Each row was made from one path, in order. Every step used is in the known rows, and no mark comes twice. Write each row's path.
Known rows
muvub > kizadu > fuselu > bozu > gusup > bodu: [-41  -6 -20  23  22  -8  46  14 -59 -32  -8 -37 -22 -17 -12 -27 -13 -39
  -3 -51   5   9 -24   7 -18  29]
zaka > muvub > kizadu: [-11 -30   6  10   4  23   6  19  32 -18   4 -14 -27  42  22  -1   4   5
  20 -20 -23   6  -2  16 -17  15]
bodu > fofa > zaka > muvub > kizadu > fuselu: [-14 -37   6  15  46  30  32 -18 -10 -31 -39 -19 -21  22  28 -21  -9   6
  36 -20 -13  -6  11  57 -22  28]
bozu > gusup > bodu: [-18   3  -3  25 -20  -8  21  13 -26 -28 -10  -8 -24  -8 -12 -36 -10 -12
  -9 -30 -10  12  -4 -10 -13 -11]
fuselu > bozu > gusup > bodu > fofa: [-53   8 -28  41   7   7  47  16 -43  -6 -33 -26 -12 -21 -49 -53 -10 -10
 -19  -6 -29  21  11  37 -43   6]
gusup > bodu: [-19 -16   9  18 -10 -14   8   8 -12 -11  -2 -19  -7  -7  -1 -13  -4  -2
 -16 -14 -18  14 -15  -3  -8  -6]
fuselu > bozu > gusup > bodu: [-37  15 -23  34   0  -5  21  19 -38 -19 -21 -22 -14 -21 -31 -38 -17 -26
 -20 -24  -4  27  -7   8 -28  12]
tisas > gusup > kizadu: [  6   7  12 -19 -18  20  -9   8  17  18 -11   4  17   8 -15 -18  18  35
  23 -23 -32  16   5   6  10  21]
bozu > gusup: [  3  21 -14   9 -11   9  10   3 -14 -16 -11  12 -19  -3 -15 -24 -12  -8
   4 -18   6   0   9  -8  -5  -2]
fofa > zaka > muvub > kizadu: [-14 -24   1  21  15  15 -13   3  19 -53 -15 -23 -27  38  36 -10 -12   2
  32 -31 -11  16  -3  28 -11  20]
muvub > kizadu > gusup: [-27  -1   6 -23  13  20  -3  -7 -20 -39   8   3  -1   5  11   3 -12   1
  18 -17   5 -13 -23   9  -4  -6]
bodu > fofa > zaka > muvub > kizadu: [-31 -31  -7  28  23  30   8  -4  15 -42 -27 -22 -24  40  18 -23  -6  16
  35 -13 -36  13  16  57 -27  11]
bodu > fofa: [-15  -7  -8   8   8  18  25  -7  -3  13 -13   1   4   0 -17 -18  10  16
   0  18 -21  -3  16  30 -15  -5]
fuselu > kizadu: [-17   7 -16 -11  18   3   6   2  11   0   3   9  -7  -8   5  13  14   0
   0   4 -18  -7  -8  17 -15  23]
bodu > fofa > zaka > muvub: [-11 -20   7  30  22  28  14 -11  11 -22 -52  -5 -17  14   7 -32  -6  14
  14   4 -27   8  29  63 -29   6]
kizadu > fuselu > bozu > gusup > tisas > fofa: [ -7  15 -21   0  21  10  41  32 -41   6 -52  16  -7 -13 -62  11 -11 -21
  -2 -14  55   5  13   6 -15  30]
zaka > muvub > kizadu > fuselu > bozu > gusup: [-15  -5  -9  18  33  32  36  19 -22 -18 -28  -6 -30   7   2 -19  -5 -32
  17 -36  12   2  -1  21 -24  44]
fuselu > bozu > gusup: [-19  28 -31  17   7   9  11  15 -29 -11 -21  -3  -9 -13 -33 -26 -15 -26
  -4 -11  12  12  11   9 -18  19]
zaka > muvub: [  6 -18  20  10   1  21   3  13  26   1 -20  11 -17  16  16  -9   7   4
   4  -1  -9   1  12  17 -16   7]
bodu > fofa > zaka > muvub > kizadu > gusup: [-39 -20  10   6  38  45  11 -16  -9 -57 -41   1 -18  21  20 -29 -21  15
  35 -16 -17  -5   9  70 -35   0]
kizadu > fuselu: [ 14  -6  12 -12  23  -3  22 -13 -24   6 -13   7   3 -14  11   5  -2 -11
   1  -5  25 -19  -4   0   8  11]
tisas > fofa > zaka: [ -7  15 -15  -4  -5  -7 -12  -7 -10 -19 -26 -16  13  -7  -8  13 -31  -9
  10  -4  27  10  20  25  13  23]
bozu > gusup > kizadu: [ -5  13 -15   0 -29  13  21   3   2 -17   0   0 -16  38 -17 -42  12  15
  18 -32 -27  -6   3 -11 -15   7]
tisas > fofa: [ -6   8  -6 -16 -17   4   6  11  -1  22  -8  -3  13  -4 -19  25 -13   0
  -3   5  20  -2  14  10   9  15]
muvub > kizadu > gusup > bodu: [-47 -16  14  -8   3   3   8   1 -32 -52   6 -13  -9  -4  10  -7 -13   1
   2 -32 -13  -1 -40   5 -15 -13]
tisas > gusup > bozu: [ 14   3  14   7 -19  16 -22  23  -2  28 -23  29  -8   5 -31  -4  25  20
  14 -21  -4  11  22  19  22   6]
muvub > zaka: [-15  11  11 -15  22 -21  -4  -1 -22  -7  -4   5 -16 -15   1  -4  14   8
  18  -2  11  -2   8   1   1  -5]
kizadu > fuselu > bozu: [ -5   2  -6  -4  42  -1  19  -8 -37  15 -25  -7  12 -30  -6  -1  -4 -28
  -7  -2  28 -10  -7  16  -7  30]
fofa > bodu: [ -2   5 -12  22   6  -2   4   4   0 -26 -20  12 -11  15   5  -1 -24  -4
   0   7  23  -8   3 -25   8 -19]
fuselu > bozu > gusup > tisas > fofa: [-24  21 -34  15   0  10  17  43 -17   1 -36   6  -8   1 -70   6  -4  -7
  -4  -7  32  28  13   6 -20  13]
fuselu > bozu > gusup > kizadu > muvub > zaka: [-51  31 -39 -25   4  27   4   1 -50  -5 -24 -22 -18   2 -52 -53  15  12
  18 -33  -8 -21  26  16  -3  29]

Write each row's path
[ 22   2  26 -31   7  18  13 -10  -8  24 -23  12  21  -9  -3 -12  20  19
  22 -31 -10  -5   4   3  19  32]  tisas > gusup > kizadu > fuselu
[-20   8 -10  20  23  -7  39   8 -63 -12 -35 -15  -9 -37 -20 -32 -16 -37
 -19 -32  19   5 -13   8 -21  21]  kizadu > fuselu > bozu > gusup > bodu
[-21 -34  19   4  -3  37  -2  20   1 -22 -14  24 -41  52   6  -6  15  15
  24 -32  -6 -25  -7  34 -21   0]  zaka > muvub > kizadu > gusup > bozu
[ -3  -2   5   7   2  17  -8   4  15 -12 -46  -7  -3  13   8   6 -27  -2
  15  -8  18  10  25  44  -8  27]  tisas > fofa > zaka > muvub
[-27  -2  11 -16  15  31 -11   1  -5 -54 -38  -1  -7  14  22  11 -43  -2
  32 -25  25  -3   3  50 -10  23]  tisas > fofa > zaka > muvub > kizadu > gusup
[-32  18 -22 -35 -13  25   6  -6 -36 -15 -18  -7 -27  12 -37 -48  23  29
  28 -39 -12 -31  27   3  12   8]  bozu > gusup > kizadu > muvub > zaka
[-41 -24  29  13  20  17  -5  -3 -17 -88 -32 -19 -28  12  39 -23 -30  -1
  20 -48 -14  13 -26  37 -31  -1]  fofa > zaka > muvub > kizadu > gusup > bodu
[ -4 -19   2 -13  23  -3  18  -8 -19 -16  10 -14  -7   5  18  12   2 -12
  18 -24  10 -15 -19  -2   6  18]  muvub > kizadu > fuselu
[-11  -4 -11 -12  25   4  26  -7 -24  16 -16 -18  15   6 -10 -15  12  -8
   4 -18  -1 -15 -13  12 -17  42]  gusup > kizadu > fuselu > bozu
[-21 -11  17  -3  27  33 -15 -12  -4 -76 -33   1 -21  22  39 -14 -24  -1
  38 -31   4   1 -10  40 -21   8]  fofa > zaka > muvub > kizadu > gusup
[-16  -2 -14  17  23   6   8 -23 -10 -25 -31 -12   3  -3  -9 -27 -13  11
  12   7 -12   3  18  46 -16  -1]  bodu > fofa > zaka
[-20 -29  24   8  36  29 -13  11   5 -88 -40  14 -37  44  19  -9 -10  20
  40 -34   4  17 -19  26 -33  -9]  fofa > zaka > muvub > kizadu > gusup > tisas
[-32   0  -8 -42  -4  15  -9 -13 -23   7  -6 -18 -10  16 -19 -27  28  34
  24 -24 -19 -35  18   8  13  11]  gusup > kizadu > muvub > zaka
[-15   5  -2  -6  11  16   5  20 -11 -36 -53  50  -4  15 -32  26 -32  13
   3  10  57  -8   1 -14   2 -33]  kizadu > gusup > tisas > fofa > bodu
[  5 -12  13  23  17  15 -15  -3  16 -34 -37  -4 -19  19  29 -17 -17  -2
  17 -14  -2  14   9  30 -16  15]  fofa > zaka > muvub
[-21  10 -34   6  31  10  32   6 -47 -23 -11 -16 -13 -11 -16 -12 -14 -38
  15 -34  22  -2  -7   6  -9  37]  muvub > kizadu > fuselu > bozu > gusup
[  9 -13   8 -22   6   0  28 -15  -7   8  -5  -6   4  20   6 -15  17   9
  13 -22 -12 -25 -11  -1  -1  24]  gusup > kizadu > fuselu
[  3  12   6 -19  23  21  12  -2 -21  32 -33  -3  32 -20 -21 -14  16   3
  15 -23  -2   6  -2  22   2  53]  tisas > gusup > kizadu > fuselu > bozu
[-32  20 -49 -10 -14  49  13   6 -27   1 -22 -25  -3  13 -48 -51   4   1
  -1 -30 -17 -15  17  20  -6  32]  fuselu > bozu > gusup > kizadu > muvub
[ -3  16 -28  25 -16   8  23  42  -4 -33 -49  36 -31  29 -45   7 -23   5
   8  -5  45   9  22 -34   4 -24]  bozu > gusup > tisas > fofa > bodu
[  9   6  -4 -11  -7   9  41  -9 -25  -9 -14   6 -14  21  -8 -34   8   0
  17 -41  -3 -24   1 -10  -8  21]  bozu > gusup > kizadu > fuselu
[  1 -29  15   7  41  16   8 -10  -3 -44 -27 -15 -24  22  46  -6 -14 -11
  34 -40   9  -4 -10  29  -4  33]  fofa > zaka > muvub > kizadu > fuselu
[-40 -23  28  20  28  26  18 -16 -23 -49 -67   0 -16  -5  14 -46 -29  14
   2 -10 -25   5   6  72 -44 -13]  kizadu > gusup > bodu > fofa > zaka > muvub
[-25 -27  24 -15   5  41   7  37  15 -30 -27  25 -24  38 -11  28  -6  20
  23 -18  12   6  -5  20 -27   0]  zaka > muvub > kizadu > gusup > tisas > fofa
[ -1   9 -18  15  37   4  32  22 -39 -13 -43  18 -22  -7 -37 -15   7 -15
   1 -19  33  10  -5  -3 -22  12]  kizadu > fuselu > bozu > gusup > tisas
[-48 -46   5  44  15  14  20   3   4 -52 -25 -41 -33  30  18 -36 -13  13
  19 -27 -55  23   0  55 -37   9]  gusup > bodu > fofa > zaka > muvub > kizadu
[-63  -1  -6   0  45   9  22 -25 -40 -50 -46   1  -8 -34   4 -28 -20   6
  -1  -2 -35  -7 -10  73 -42   2]  fuselu > kizadu > gusup > bodu > fofa > zaka
[-63 -17   3  11  24   9  14 -23 -49 -76 -23 -28  -9  -6   9 -30 -28  10
  15 -25 -26   3 -22  50 -29 -13]  muvub > kizadu > gusup > bodu > fofa > zaka
[-38 -32  32   6   8  22  12  14  -8 -50 -14  -5 -27  15  30 -11 -10   2
   5 -34 -21   4 -28  21 -33  -6]  zaka > muvub > kizadu > gusup > bodu
[-41  16 -16 -43  35  13  -8  -6 -24   4 -16   5 -20 -32 -12   4  21  10
   9  -2  -6 -33  18  31  10  25]  fuselu > kizadu > muvub > zaka
[  3 -36  21   1  26  19  27   6   5  -9  -6  -5 -25  21  35   4   7  -7
  20 -26   0 -12  -5  11  -5  29]  zaka > muvub > kizadu > fuselu
[-26  21 -35   9 -10  14  21  12 -15  -8 -11 -15  -5  23 -33 -43   7  -6
   7 -25 -21   5   2   3 -29  28]  fuselu > bozu > gusup > kizadu
[ -1  22 -20   4  28   7  32   1 -51  -1 -33   3  -4 -28 -21 -21 -15 -38
  -4 -18  36  -6   4  10 -12  29]  kizadu > fuselu > bozu > gusup
[ -9   9 -20   9 -11   0   7  15   1  -5 -30  11   4   9 -14  27 -36  -5
  -2  14  43  -6  20 -11  19  -5]  tisas > fofa > bodu
